Every row comes from one small tree of marks. Brackets hold a mark, then the marks that hang from it, in alphabetical order. Every link used is in the known rows. Which tree was each row made from?
Known rows:
(fopu (lozat sube)): [ 21.6  -0.1  17.8  22.7 -10.4  -7.4   5.7  -7.1   2.1   8.6  -3.0  37.7
  20.9   9.9  32.1  30.4   1.9  18.7   7.1]
(guto (lozat sube)): [ -2.4  -7.7   4.1   4.4  -3.4  13.7 -11.0   2.8  14.4 -14.5   1.8   8.1
  17.9   8.9  14.2  18.0  56.9  17.8   5.6]
(kime (daguf fopu) (lozat guto)): [-10.4 -11.7  48.1  21.0  -5.6  20.5 -17.0   5.9  18.7  -9.4  10.8  11.1
 -17.0  18.1  25.7  -8.1  -6.8   1.7 -39.9]
(fopu (lozat guto sube)): [19.0 -2.8 36.0 11.1 -8.4 -2.1 -3.7 -1.7 -0.7  8.2 -1.2 46.3 21.0 19.2
 23.4 27.7 28.4 -3.8  7.3]
(kupek daguf): [ 12.0   4.4 -11.1   5.9  -2.7   4.8  11.7   0.3  12.7  -6.1  -1.1  17.5
 -14.9  -5.0  -8.6   2.1 -31.5  18.8   3.6]
(daguf (sube (lozat fopu))): [-14.4  12.4  15.0  45.7 -16.4   2.4  15.1  -3.1  -8.1 -32.3  -2.1 -17.9
  -0.2  40.8  -2.2  18.5  -5.3  47.2  10.7]
(kime (daguf fopu sube)): [-35.3 -10.0   8.5  43.3  -4.2  10.6   5.2 -18.2 -10.4 -24.0  25.9   5.4
 -18.3  41.5  20.5  -8.9 -49.5  28.4 -14.4]
(fopu (lozat guto)): [ 10.5  -6.7  33.8  -2.9  -5.4  -9.8  -8.7  -4.8 -10.8  18.5  -2.5  30.7
   4.6  -7.1   9.3   7.4  14.3 -18.6   1.7]
(kupek (daguf kime)): [  3.9   2.8 -11.1  30.7   0.1   5.1   6.7 -20.8   6.6 -21.2  -6.7  23.6
  -9.8   8.3  -2.9 -11.1 -47.5  17.9  -1.5]
(kime lozat): [ 10.1  -6.7  16.6  11.7  -3.4   7.8 -14.2   1.1  14.4  -6.3  -5.1  -5.2
   3.6 -18.2  20.0   3.4  -4.1  15.0 -22.0]
(daguf fopu (kime lozat) sube): [-23.5 -24.2  31.9  52.7   1.0  22.4 -12.7 -44.3   3.5 -44.0   3.8  11.9
  -9.4  16.6  44.6  -4.9 -49.8  25.7 -24.0]
(sube (lozat guto)): [ -4.5  16.0  22.5  15.1  -9.4   0.6  -1.8  11.3  -0.2   6.8  -3.5  10.4
   1.4  23.3   8.4   4.4  33.9 -15.2   8.3]
(kime daguf): [ -9.3   5.5  -6.0  28.7  -4.8  -4.7   1.4   6.4  -5.8  -2.0  11.8  -5.0
   2.5  19.4  -1.5  -8.8 -19.5  14.9 -17.1]
(daguf fopu kime (sube lozat)): [-34.9   1.4  16.8  73.7  -9.0  13.5   8.1 -36.4  -6.4 -32.6   6.0  20.7
 -14.4  47.6  41.6   1.9 -42.1  21.3   5.6]
(kime (daguf sube)): [-25.0  -3.8  -8.0  50.6  -5.8  -4.5  -2.9 -16.0 -25.8 -20.7  21.0  -9.9
   9.0  35.6   6.4  -8.0 -38.3  33.0  -8.8]
(kupek (daguf fopu kime sube)): [-23.5 -12.3   3.3  47.0   0.6  18.6  11.9 -43.5  -0.7 -44.3   8.0  34.9
 -28.9  27.5  17.9 -10.8 -80.0  31.6   3.2]
(sube (lozat fopu)): [  0.5  19.5  18.0  22.2 -17.0   5.3  18.5  14.9  11.9 -11.1  -9.9 -13.4
  -6.1  22.8  -9.6  17.4  17.2  29.8  10.0]
(kime daguf lozat): [  0.6  -1.9   8.9  41.0 -10.0   5.6 -14.4   6.4   8.6  -8.4   4.2  -9.8
   8.5   3.3  17.7  -3.2 -24.2  29.5 -38.5]
(daguf fopu sube): [-25.9 -15.4  15.6  13.3   0.3  13.2   5.9 -25.1  -5.5 -21.4  16.3   8.5
 -19.4  19.4  19.8  -0.9 -30.0  10.3   2.1]
(kime daguf (lozat fopu)): [  1.9   1.1  23.7  39.4 -13.5   7.9  -4.1  11.4  14.2 -23.8  -1.8 -30.0
   2.0   9.0  -8.5   2.9 -10.8  49.8 -41.0]

Write each row's tree:
[-11.9 -10.0  44.0  47.1  -9.3  10.6 -15.3  -1.3  -8.1 -44.1   8.9 -23.8
   8.3  39.6  -6.2  -0.5  -5.5  42.9 -34.2] -> (kime (daguf sube) (lozat fopu guto))
[ 14.7  -4.8  57.9  37.4  -1.5  18.1 -16.9  -2.1  20.8 -47.8 -16.7   8.5
  21.1  41.3   8.2  16.5  28.3  25.5 -21.4] -> (daguf (kime (lozat fopu guto sube)))
[-12.1  -4.0 -12.6  56.2   0.1   6.3   5.1 -40.3 -12.8 -41.7   2.8  22.8
  -4.1  26.5   3.6  -9.1 -70.3  36.5   4.3] -> (kupek (daguf kime sube))
[ -0.3  17.3  39.0  10.9 -14.7   6.6   6.3  21.9   7.1 -11.1  -9.4  -6.5
  -4.3  32.1 -17.6  11.7  44.5   6.6   7.2] -> (sube (lozat fopu guto))
[  0.1  -5.8  19.3   2.6  -6.8  17.3  -1.0  12.6  20.6 -32.0  -4.9 -11.1
  10.1  16.8 -12.0  25.9  69.2  39.4   5.8] -> (guto (lozat fopu sube))
[-28.1   3.6  19.4  42.6 -12.5  14.5  13.1 -15.8  -0.2 -16.7  11.3  12.7
 -19.6  34.3  38.1  11.4 -23.0  22.5  10.1] -> (daguf fopu (sube lozat))
[-31.7 -17.3  18.2  44.6   5.1  13.5   2.0 -45.4 -10.9 -40.1   9.5  16.0
 -14.7  33.4  26.2  -9.5 -46.4  10.4  -1.8] -> (daguf fopu kime sube)
[ 19.6  -6.3  44.5   6.5  -9.7  17.0  13.6  -4.4  27.4   3.5   2.0  74.0
 -18.7  15.7  31.3  27.9 -12.9   7.2  10.7] -> (kupek (daguf (fopu (lozat guto sube))))
[ -9.6  -6.0  24.5  33.1 -13.5   0.1  10.0 -10.8   0.4  13.7  13.9  29.5
 -19.1   7.9  28.5   4.4 -40.7  16.8 -17.2] -> (kime (daguf (fopu lozat)))
[ 10.4  -6.3  19.6   6.4 -11.9   8.4  21.0 -13.4  18.7  10.2   0.2  51.8
 -37.4 -19.7  21.6  11.1 -51.7  21.1   5.3] -> (kupek (daguf (fopu lozat)))
[ -8.6 -17.8  54.1  23.5   5.0  22.4 -20.8 -19.8  19.2 -23.9  -5.7  22.4
 -13.5   9.4  29.7 -10.1  -7.3 -15.1 -30.2] -> (daguf fopu (kime (lozat guto)))
[ -0.1  -6.4  47.7  31.6 -11.9   8.0   2.5  -1.7   8.3   3.2  16.0  53.0
  -1.8  42.7  37.5  17.8  -1.4   5.8  -9.7] -> (kime (daguf (fopu (lozat guto sube))))
[-14.2  13.9 -11.1  81.0 -14.2   5.1  13.4 -32.4 -10.3 -35.8  -2.6  25.3
  -3.4  41.1  20.1   2.4 -63.4  45.1  11.0] -> (kupek (daguf kime (sube lozat)))
[-36.5  -3.0  39.0  55.4  -4.6  15.5  -1.3 -30.4 -11.1 -34.3   5.8  29.9
 -12.7  60.6  33.1  -3.8 -16.2  -1.8   5.1] -> (daguf fopu kime (sube (lozat guto)))
[ 12.1   2.2  41.6  -1.4  -2.4  10.4   3.2  16.8  13.2 -24.1  -6.0   3.7
   9.6  42.2 -15.1  23.1  49.4   9.8   6.2] -> (lozat fopu guto sube)
[ -1.3 -12.6  38.1  46.1  -0.6  27.5  -8.2 -20.3  31.2 -34.4  -6.6  30.6
   1.7  22.6  54.7  13.2 -20.4  22.5 -21.2] -> (daguf fopu (kime (lozat sube)))
[  2.5  -8.8  18.0  35.7  -7.5   8.7  15.1 -33.7  12.5  -7.4  -5.1  58.2
 -31.6  -3.8  23.8   1.7 -72.8  18.9  -0.5] -> (kupek (daguf (fopu lozat) kime))
[ -9.4 -14.8  29.5  61.3  -4.4  11.6  -8.3 -31.5  -6.7 -60.6  -8.0 -19.8
   9.8  23.3   3.5   5.7 -29.7  52.6 -25.6] -> (daguf (kime (lozat fopu)) sube)
[ 18.7  -6.1  43.1  12.7  -2.4  13.7 -20.7   9.8  21.8 -13.6  -3.2  16.6
  23.1  19.1  29.7  21.4  35.6   4.0 -16.0] -> (kime (lozat guto sube))
[-20.5 -21.1  27.9  52.6  -3.8   3.2   5.1 -56.9 -20.0 -23.3   5.5  37.4
 -10.4  18.6  40.5   3.4 -61.7  19.3  -2.3] -> (daguf (fopu lozat) kime sube)
[ -9.1 -18.4  49.5  47.6  -1.3  13.8 -20.8 -25.3  -7.2 -58.6  -8.0 -12.2
  10.0  34.2  -1.8  -1.1  -3.7  28.0 -25.5] -> (daguf (kime (lozat fopu guto)) sube)
[-37.6   5.4  31.1  56.6 -13.4  13.9   3.8  -6.2 -12.0 -17.0  23.7  13.6
 -16.7  63.3  30.0  -3.4 -16.2  11.8  -4.0] -> (kime (daguf fopu (sube (lozat guto))))
[-24.6 -17.5  25.4  54.5  -8.9  18.5  -6.6 -19.2   4.1 -30.0  19.4  -1.2
 -12.4  21.6  37.7  -3.5 -54.8  40.0 -34.9] -> (kime (daguf fopu sube) lozat)
[ -1.8  -4.2  27.0  44.6 -13.8   6.0  13.2  -7.3  12.4   4.4  12.6  44.4
  -2.4  30.7  44.2  22.1 -28.4  29.1  -9.8] -> (kime (daguf (fopu (lozat sube))))
